What can hang from each mark:
Q890: Q258 Q677
Q12: Q567
Q258: Q890
Q94: Q258 Q677
Q680: Q258 Q567 Q677
Q677: Q94 Q680
Q567: Q680 Q807

Every row comes from one small tree of marks. Brackets hold a mark, then the marks that hang from it, in the order of their numbers. Every link used is in the known rows. Which tree was each row made from?
Known rows:
[Q567 [Q680 Q258 Q677] Q807]: [ -6.6,  24.4,  -1.5,  14.1,  -3.9,   6.0,  10.5,  -8.0, -16.9,  20.2,
   8.6,  19.5, -15.3,  -2.3,  -0.2,  -3.3,  14.7,   9.4,   4.6,  -7.4,
  -3.3]
[Q567 Q807]: [ -8.3,  17.6,   0.2,  13.9,  -4.0,   6.3,  11.8, -28.4,   3.0,   4.4,
   7.3,  11.1, -17.7,   3.9,   2.6,  -5.9,   3.9,  16.4,   7.1,  -3.5,
  -7.4]
[Q890 Q258]: [-14.9,  18.1,  -0.7,  15.6,  -8.1,   6.9,  21.0, -16.2,  -0.3,  14.5,
   3.3,  15.3, -13.9,   1.7,   0.7,  -8.8,   3.7,  14.7,   7.4,  -3.6,
  -4.7]
[Q12 [Q567 [Q680 Q677] Q807]]: [-17.5,  27.4,   0.0,  17.3,  -3.8,  -1.4,   7.5, -24.9, -15.9,  10.8,
  10.7,  17.0, -16.7,  -4.1,   0.5, -15.1,  33.4,  11.1,  20.0,   4.5,
  -3.8]
[Q890 Q258 Q677]: [-10.4,  19.0,  -3.1,  12.9,  -8.7,   4.0,  20.1,  -8.1,  -1.9,   3.1,
   0.3,  15.4, -10.1,   4.2,  -2.7, -14.2,   6.6,  14.9,  12.4,  -9.6,
  -9.0]
[Q12 [Q567 Q680 Q807]]: [-25.1,  24.3,   2.9,  15.0,  -3.3,  -4.2,  12.7, -26.0,  -7.4,  -0.9,
  10.9,  17.4, -15.7,   2.3,   6.3, -19.7,  16.5,  13.5,   9.3,  -2.0,
  -4.3]
[Q258 [Q890 [Q677 Q94 [Q680 Q567]]]]: [-27.3,  19.7,  -3.7,  15.6,  -7.4,   1.7,  13.9, -29.7,   5.2,  28.7,
   7.5,  14.1, -16.0,  -0.4,   3.6, -31.3,  52.1,  14.3,  48.6, -61.1,
  -3.9]
[Q677 Q94 [Q680 Q567]]: [-22.1,  20.8,   1.6,  16.2,  -6.4,   7.3,  16.4, -26.0,   5.2,  16.6,
   8.2,  15.0, -18.5,   1.9,   6.8, -23.2,  41.5,  11.9,  31.2, -35.6,
   2.3]
[Q890 Q258 [Q677 Q94]]: [-15.8,  21.0,  -5.7,  15.4,  -9.7,   8.1,  24.9, -11.5,  -4.3,   7.1,
   5.1,  20.3, -11.8,   3.3,   0.6, -17.1,  22.6,  15.0,  16.8, -16.9,
  -6.8]
[Q677 Q94 [Q680 [Q258 Q890] Q567]]: [-27.6,  19.0,  -0.9,  16.1,  -7.0,   5.5,  24.3, -31.1,  -0.4,  25.0,
  10.5,  20.3, -17.3,  -3.6,   8.2, -23.0,  45.8,  13.5,  37.6, -68.5,
   2.6]
[Q12 [Q567 [Q680 [Q677 Q94]]]]: [-16.0,  29.1,   0.1,  16.2,  -8.4,   8.7,  18.8, -23.8, -14.3,  15.4,
  11.0,  24.8, -17.8,  -3.4,   5.9, -18.7,  45.2,  10.0,  34.1, -10.4,
   2.4]
[Q258 Q890]: [-13.3,  15.2,   0.1,  12.2,  -8.5,   7.9,  17.3, -33.6,   5.9,  25.1,
   6.4,  13.7, -19.2,  -2.1,   5.8,  -8.8,   3.7,  18.2,  30.4, -27.2,
  -4.6]
[Q890 Q258 [Q677 Q94 [Q680 Q567]]]: [-30.4,  22.7,  -4.4,  18.5,  -7.1,   1.0,  17.3, -10.7,  -3.1,  18.2,
   4.7,  17.3, -11.1,   1.8,  -0.2, -30.6,  48.6,  10.5,  24.9, -37.4,
  -3.8]
[Q258 [Q890 [Q677 [Q680 Q567]]]]: [-22.8,  17.6,  -1.4,  14.0,  -6.4,  -3.7,   8.3, -25.5,   6.6,  19.4,
   3.0,  10.0, -13.5,  -1.5,   0.4, -28.2,  24.5,  15.3,  44.5, -52.6,
  -6.1]
[Q680 Q677]: [  1.6,  20.1,  -0.8,  12.9,  -8.6,  14.2,  12.0, -22.7,  -1.3,   8.1,
   3.5,  13.6, -17.0,  -3.1,  -0.8,  -0.1,  11.9,  13.3,  27.3,  -1.3,
  -2.2]
[Q680 Q258 [Q567 Q807] [Q677 Q94]]: [ -9.6,  22.7,  -3.6,  12.1,  -3.4,  11.9,  16.2, -23.6, -16.6,  20.7,
  15.3,  20.6, -20.0,  -5.1,  -4.3,  -8.8,  59.9,   7.0,   8.0, -27.6,
   0.2]
[Q680 [Q258 Q890]]: [ -5.8,  15.5,   1.0,  10.2,  -9.2,   9.6,  25.8, -27.1,   0.8,  13.8,
   6.9,  19.4, -14.1,  -2.2,   6.5,  -6.3,   0.7,  18.9,  22.5, -40.8,
  -2.4]
[Q94 [Q258 Q890] [Q677 Q680]]: [-32.6,  21.8,   3.6,  22.9,  -8.2,   6.1,  16.4, -40.7,   3.2,  -4.0,
   0.8,   4.3, -16.8,  -8.3,  14.5, -28.7,  27.2,  19.8,  28.7, -30.3,
  -3.3]
[Q680 [Q677 [Q94 Q258]]]: [-12.9,  26.3,  -0.7,  13.9,  -8.6,  23.1,  25.2, -29.9,  -9.0,  16.6,
   3.4,  16.3, -16.8,  -5.9,   5.8,  -9.9,  47.0,  14.8,  19.5,  -1.5,
   0.4]

Write each row's tree:
[ -3.6,  16.9,  -1.5,   8.2,  -9.2,   7.5,  22.5, -18.0,   1.6,   1.0,
   4.6,  17.9,  -9.8,  -0.5,   1.6,  -9.9,  -0.6,  19.7,  28.5, -46.4,
  -6.2]
[Q680 [Q258 [Q890 Q677]]]
[ -6.7,  20.8,  -4.7,  13.9, -10.0,  16.6,  26.1, -30.7,  -8.4,  28.9,
  11.3,  23.4, -19.0,  -7.7,   3.5,  -3.7,  41.2,  15.1,  35.3, -40.7,
   0.6]
[Q680 [Q258 Q890] [Q677 Q94]]
[-20.0,  24.3,  -4.0,  15.5,  -9.0,  19.2,  24.3, -42.9,  -8.7,  38.3,
   4.9,  16.7, -19.3, -10.5,   8.2, -14.8,  55.6,  15.5,  31.0, -18.7,
  -1.8]
[Q680 [Q677 [Q94 [Q258 Q890]]]]
[ -5.2,  21.2,  -2.0,  15.4,  -9.4,  10.7,  26.1, -10.7,   0.7, -10.2,
   4.3,  18.5,  -6.9,   6.0,   5.3, -14.1,  15.6,  19.5,  33.9, -47.1,
  -0.9]
[Q890 [Q677 Q94 [Q680 Q258]]]
[-18.6,  24.2,   4.2,  13.4,  -3.6,  -1.0,  20.6, -17.2, -14.3,  -4.8,
  10.1,  22.0, -11.3,   2.3,   5.6, -13.4,  10.9,  14.9,   3.2, -16.8,
  -2.0]
[Q12 [Q567 [Q680 Q258] Q807]]
[-18.8,  19.4,  -1.8,  13.7,  -4.1,   0.0,  17.2, -19.5,  -9.3,  30.2,
  10.6,  20.3, -17.0,  -1.3,   7.9, -13.1,   3.3,  13.9,   7.4, -30.2,
  -5.3]
[Q567 [Q680 [Q258 Q890]] Q807]
[-13.4,  21.2,  -1.7,  11.8,  -2.6,   6.2,   2.7, -26.8,  -7.6,  20.3,
  10.1,  10.5, -20.9,  -3.3,  -8.1, -10.6,  46.1,   7.7,  10.9,  -4.0,
  -4.3]
[Q680 [Q567 Q807] Q677]
[-16.5,  21.6,  -4.4,   9.7,  -9.3,   5.9,  24.4, -10.0,  -8.2,  25.7,
   9.1,  28.3, -12.3,  -1.3,   9.0, -20.5,  20.5,  14.6,  29.7, -53.9,
  -3.5]
[Q567 [Q680 [Q258 [Q890 [Q677 Q94]]]]]
[ -9.9,  21.0,   2.0,   9.6,  -6.6,   0.5,  16.2,  -5.3,   1.0,  -9.0,
   1.5,  13.3,  -7.0,   3.6,  -2.0, -19.0,  16.4,  14.2,  26.9, -48.4,
  -1.8]
[Q890 [Q677 [Q680 Q258 Q567]]]
[-16.5,  24.2,   6.9,   9.4,  -7.3,   1.7,  27.3, -13.0, -11.5,  -9.0,
   7.8,  24.3,  -9.6,   1.4,   8.0, -13.7,   4.5,  14.4,  16.3, -20.7,
   2.2]
[Q12 [Q567 [Q680 Q258]]]
[-26.5,  20.2,   3.7,  18.9,  -3.1,  -0.9,   7.6, -23.8,  -4.1, -16.8,
  11.0,   6.2, -16.8,  -2.9,   2.5, -19.3,  32.9,  11.8,   6.4, -37.5,
  -1.1]
[Q94 [Q677 [Q680 Q258 [Q567 Q807]]]]
[ -2.6,  19.5,   1.2,  12.6,  -8.3,   5.2,  21.3,  -4.6,   5.0, -20.1,
  -0.8,  13.2,  -5.3,   6.1,   3.2,  -9.7,  -6.8,  19.5,  29.7, -37.9,
  -3.3]
[Q890 [Q677 [Q680 Q258]]]
[-16.2,  24.3,  -0.2,   9.0,  -8.5,  17.4,  27.1, -20.6,  -5.0,  -6.6,
   1.1,  16.5, -10.0,   2.1,   6.6, -20.5,  32.7,  18.5,  13.2, -13.9,
  -4.1]
[Q890 [Q677 [Q94 Q258]]]
[-18.4,  17.2,   1.9,  21.6,  -8.8,   5.2,  15.8, -30.0,   4.4,  -9.8,
   6.8,   9.8, -16.4,  -6.4,  10.9, -15.1,   9.1,  19.8,  34.1, -51.0,
  -1.8]
[Q94 [Q677 [Q680 [Q258 Q890]]]]
[-18.8,  15.9,   2.9,   6.6,  -6.5,   5.1,  21.6, -27.7,  -2.3,  21.6,
   9.4,  19.3, -16.5,  -5.0,   2.7, -14.6,  25.4,  12.3,  19.7, -49.4,
  -0.5]
[Q680 [Q258 Q890] Q567]
[-10.7,  19.7,   5.7,  18.7,  -8.6,   9.0,  15.5, -16.2,   2.4, -28.2,
   4.6,   9.0, -14.2,  -1.9,   9.5, -11.0,   4.2,  18.2,  22.9, -33.0,
   0.1]
[Q94 [Q677 [Q680 Q258]]]
[-16.0,  20.6,  -4.8,  11.7,  -4.1,  -3.0,  14.6, -11.7, -10.7,  19.3,
   8.6,  21.0, -12.0,  -0.2,   3.5, -18.9,   2.7,  15.8,  12.9, -40.6,
  -9.3]
[Q567 [Q680 [Q258 [Q890 Q677]]] Q807]
[-35.1,  23.3,   1.0,  13.6,  -6.5,  -1.4,  16.5, -28.1,   0.0,  17.0,
  -1.9,   8.4,  -9.7,  -3.4,   4.4, -34.5,  35.8,  17.1,  32.9, -43.6,
  -5.2]
[Q94 [Q258 [Q890 [Q677 [Q680 Q567]]]]]
[-12.4,  23.6,  -5.0,  14.2,  -9.0,  11.3,  21.3, -21.2, -15.1,  41.0,
  11.2,  27.8, -18.7,  -8.5,   8.0, -11.7,  32.7,  11.6,  34.8, -40.5,
   0.5]
[Q567 [Q680 [Q258 Q890] [Q677 Q94]]]
[-25.8,  24.2,   2.0,  18.6,  -7.3,  13.9,  27.3, -29.4,   2.8,   9.5,
   0.6,  13.1, -13.3,   1.0,  14.7, -20.6,  33.1,  19.1,  21.9, -19.3,
   0.6]
[Q677 [Q94 Q258] Q680]
[ -9.7,  21.8,  -2.5,  12.7,  -9.1,   7.0,  17.4, -15.4, -12.4,  32.2,
   6.6,  23.0, -15.1,  -8.6,   4.8,  -7.5,  11.0,  11.5,  28.9, -31.5,
  -0.8]
[Q567 [Q680 [Q258 Q890] Q677]]
[-26.0,  22.9,   2.2,  15.7,  -4.2,  -4.6,  20.6, -30.2, -13.9,  16.7,
  13.1,  21.9, -14.2,  -2.6,   6.2, -19.0,  21.4,  15.1,  18.5, -35.9,
  -3.5]
[Q12 [Q567 [Q680 [Q258 Q890]] Q807]]
[-27.2,  19.8,   5.0,  17.6,  -6.0,   2.2,   5.1, -25.6,   5.6, -11.7,
   6.5,   4.3, -19.3,  -3.4,   4.6, -25.5,  28.5,  11.7,  24.3, -25.6,
  -0.3]
[Q94 [Q677 [Q680 Q567]]]
[-20.3,  16.4,  -0.1,  10.2,  -3.3,   1.5,  15.9, -32.5,  -6.5,  24.9,
  12.6,  16.9, -18.5,  -3.8,  -0.7, -13.9,  31.6,  12.3,   7.3, -43.7,
  -4.5]
[Q680 [Q258 Q890] [Q567 Q807]]
[-12.8,  20.1,  -1.4,   8.1,  -8.6,   0.2,  20.3,  -7.2,  -6.7,  15.2,
   3.7,  22.4, -10.2,  -0.5,   6.5, -16.9,  -3.7,  15.3,  25.9, -45.0,
  -5.7]
[Q567 [Q680 [Q258 [Q890 Q677]]]]
[-19.2,  17.6,  -2.6,   7.7,  -3.6,  -1.6,  13.4, -22.9,  -6.8,  14.8,
  10.0,  15.8, -13.5,  -2.3,  -4.8, -18.6,  29.6,  13.8,  11.9, -49.1,
  -8.3]
[Q680 [Q258 [Q890 Q677]] [Q567 Q807]]
[-13.8,  21.1,   1.2,  11.1,  -3.4,   2.5,  17.4,  -9.6, -10.4,   9.8,
   8.8,  20.1, -15.2,   2.5,   6.1,  -7.2,  -0.7,  13.5,  -4.4, -15.1,
  -3.7]
[Q567 [Q680 Q258] Q807]
[-19.4,  22.5,  -1.2,  13.2,  -6.7,   4.4,  13.7, -17.6,   3.5,   6.6,
   5.9,  15.2, -13.1,   4.0,   2.0, -27.7,  41.5,  13.1,  36.2, -42.8,
  -1.8]
[Q890 [Q677 Q94 [Q680 Q567]]]
[ -8.7,  27.6,   4.1,  12.4,  -7.7,   5.6,  21.4, -12.5, -17.0,  -0.5,
   8.0,  22.7, -10.7,  -3.7,   3.8,  -9.2,  20.7,  10.8,  27.3, -16.2,
   2.6]
[Q12 [Q567 [Q680 Q258 Q677]]]
[-10.3,  25.4,  -5.3,  15.0,  -4.8,  11.3,  16.9, -13.6, -18.5,  24.4,
  12.9,  25.7, -17.3,  -2.4,   3.9,  -6.6,  35.3,   9.9,   8.6, -14.5,
  -0.8]
[Q567 [Q680 Q258 [Q677 Q94]] Q807]
[-20.3,  19.5,   2.2,  14.9,  -2.3,   0.6,  13.1, -19.0,  -2.5,   3.2,
   8.1,  11.9, -14.4,   2.3,   0.6, -15.0,  28.4,  12.8,   7.7, -34.2,
  -1.2]
[Q677 [Q680 Q258 [Q567 Q807]]]
[-17.7,  19.1,   5.4,  12.2,  -5.9,   3.9,  19.6, -13.7,   1.9,  -0.1,
   4.0,  13.5, -12.1,   2.1,   3.3, -14.0,  18.1,  12.7,  19.8, -39.1,
   2.4]
[Q677 [Q680 Q258 Q567]]
[-25.1,  26.3,  -0.5,  10.6,  -6.8,  18.4,  22.0, -29.5, -13.1,  22.7,
   6.0,  17.2, -18.9,  -7.4,   1.9, -19.8,  72.0,   8.5,  12.7,  -8.9,
   2.2]
[Q680 Q567 [Q677 [Q94 Q258]]]
[-18.5,  19.6,  -4.4,  19.0,  -9.0,   5.1,  16.3, -28.8,   8.3,  17.8,
   4.2,  15.6, -13.9,   1.3,   7.8, -22.5,  26.3,  20.1,  52.6, -52.2,
  -5.8]
[Q258 [Q890 [Q677 Q94 Q680]]]
[-15.7,  18.2,  -1.4,  19.5,  -9.4,  10.4,  27.8, -30.7,   4.0,  16.9,
   8.6,  20.5, -14.8,  -0.6,  11.3, -13.1,  29.0,  19.5,  42.8, -59.7,
   1.1]
[Q677 Q94 [Q680 [Q258 Q890]]]
